Each row comes from the steps of one walk. Every step used is in the known rows, and no mark comes twice. Write the walk behind each row, first mark first.
In the rows, zero is written as 128.
Known rows:
g-e-a-j: [170 138 140 139 125  77 143 120 200 138  74 143 110 112 135 102 112  90
  82 117 101  99 119]
j-g: [118 126 146 153 139 158 123 127  71 126 116 129  73 128 153  73 134 165
  87 102 128 188 110]
a-j: [116 132 140 119 149  46 110 123 159 125  74 145  97 130 158 101 109  90
  93 115 117 131 138]
d-j-w-e: [107  95 101 127 124 134 120 133 134 137 136 113 151 172 108 118 101 123
 147 141 131 127 137]
z-j-a-e: [125 128 123 153 133 153 119 121 127 130  93 171  95 118 148  98 164 131
 118 155 180 123 105]
g-e-w: [143 148 133 156 121 164 136 107 198 138  98  99 120 109 111 187 107 152
 114 132  97 146 150]
z-e-g-j: [141 116 115  95 129 141 155 134 123 127 173 121 139 178 138 111 176  87
 120 113 103 138 145]
e-z: [119 124 151 145 128 126 102 148 124 122 122 135 121 104 119 129 104 130
 139 103 134 105 151]
a-j-g: [109 125 140 129 161  55 132 131 123 122 107 154  93 129 172  46 135 129
  92 111 126 165  85]
g-e-w-j: [136 150 128 123 129 110 130  94 217 126 125  98 146 118  99 147 101 123
 143 141  94 120 135]
a-e-w-j-g: [131 133 126 124 140  91 130  96 158 123 136 121 143 140 150 103 116 160
 134 162 121 151  77]
a-j-d: [ 92 155 122  96 141  42 111 143 122 125  67 149 123 113 180 167 121 128
 109 126 123 120 142]
e-g: [161 106 162 129 117 151 132 114  63 123 142 104  91 157 132  84 119 109
  73 102 122 152 153]
e-w-j: [118 129 154 113 127  99  98  73 158 112 143 104 137 127 100 123 103 121
 157 139 132 116 135]
d-j-a-e: [136  95 117 169 123 142 127 133 145 142  99 143  95 109 152   4 116 125
 106 139 150 103 117]
w-e: [124 149 126  95 123 123 100 125 120 131  81 122 130 179 134 194  90 122
 105 132  97 171 151]
g-e: [144 154 122 149 128 153 131 134 171 141  68 111  93 121 132 156 101 125
  81 113  84 150 168]
e-z-j: [107 130 136 137 137 141 106 153 134 112 166 160 136 115 100 138 131 108
 172 117 169  79 143]
j-d-e: [121 163 101 108 116 168 121 157  57 136  99 110 132 108 145 213 111 152
 121 140 128 146 179]
w-j-d: [ 92 159 125  77 127  78  92 120  95 114 106 121 136 125 142 151 107 124
 138 131 121 109 155]
z-e-g: [150 130 132 106 125 186 134 129  66 127 150 110 118 201 119 137 156 103
 103 113 131 171 174]
z-j-g: [106 132 129 142 149 173 124 130  86 114 159 155  88 138 129  86 162 140
 126 117 166 156 106]
e-z-j-d: [ 86 150 121 113 130 135 107 169 104 111 159 166 159 101 120 197 144 143
 186 126 175  69 147]
d-e-w-j: [141 136 124 109 126 131 121  97 140 123 165  91 159 123  87 129  93 109
 168 158 132 130 143]

Write each row's walk:
[121 159 111 114 111 175 125 132  79 134 127 100 157 100 127 240 118 178
 151 157 141 142 162] : j-d-e-w
[112 144  85  97 122 110 144 158 130 137 127 127 153  85 164 169 136 127
 138 139  91 108 140] : g-j-d-e
[155  85 112 132 127  87 174 123 147 140 135 114 140 146 178 112 148 125
  94 145  95 131  92] : a-e-g-j-w
[155 143 140 126 113 188 104 114  95 132 101 134 106 162 107 156 148 107
 116 116 149 136 168] : z-e-a
[131 110 110 169 135 173 163 134 174 134 181 115 124 116 112  35 121 157
 131 121 118 132 101] : d-j-g-e-w
[100 124 136 145 147 150 126 160 104 109 196 170 130 113 113  89 157 143
 173 111 177 109  95] : e-z-j-g
[123 136 125 160 132 152 142 158 179 129 133 164 135  80 104 106 159 131
 161 128 159  82 108] : g-e-z-j-a
[ 96 109 132 151 137 144 115 147 123 117 164 153 148 114  92 162 156 136
 192 130 190  86 124] : e-z-j-w
[118 143 117 153 145 185 155 122 158 122 176 141 122 124 109 131 167 162
 147 137 149 150  89] : z-j-g-e-w
[130  99 111 109 128 145 164 129 111 132 174 114 151 178 130 137 197 113
 138 123 122 144 128] : z-e-g-j-w
[179 141 145 156 106 155 132 116 161 141  79 121  94 112 115 130 107 116
  78 111 103 114 145] : g-e-a
[105  96 120 146 131  96 135 116 166 135 110 123 119 102 148 131 153 132
 132 124 106 118 111] : g-j-w
[143  98 161 145 124  62 121  97 128 130  86 146 109 115 133 101 139 112
 109 127 160 101  98] : e-a-j-w
[143 131 122 137 126 156 125 164 108 131 146 120 146 103 105 132  96 116
 153 126 136 120 158] : d-e-z
[149 135 127 142 119 183 127 109 122 134 138  93 133 117  99 170 103 138
 140 150 135 157 158] : d-e-w
[103 114 126 122 123 112 115 142 115 133 115 127 176 151 112 213 121 161
 167 143 136 139 116] : j-w-e-z
[119 140 131  98 122 105 103 152 134 126 117 140 169 154 118 184  91 126
 149 129 112 129 134] : w-e-z
[166 132 145 166 122 167 155 124 116 137 115 134  87 111 134  69 139 158
  80 105 114 154  86] : j-g-e-a
[139 152 120  77 109 104 112 121  74 122 140 121 159 111 116 133 106 106
 150 146 139  87 141] : w-j-d-e-a
[151  91 143 117 121 100 157 119 126 124 171 116 114 133 152  51 143  89
  91 105  91 115 119] : e-g-j
[131  95 123 114 110  79 138 107 165 137 118 135 160 133 134 156 150 123
 142 142 104 106  77] : g-j-w-e-a
[136  99 135 109 115 132 139 113  67 133 132  99 152 193 122 179 131 146
 114 141 127 179 116] : j-w-e-g
[118 138 127 119 148  83 143 145 156 118 167 135 148 112 120  44 120 130
 153 115 107 118  82] : w-j-g-e-z
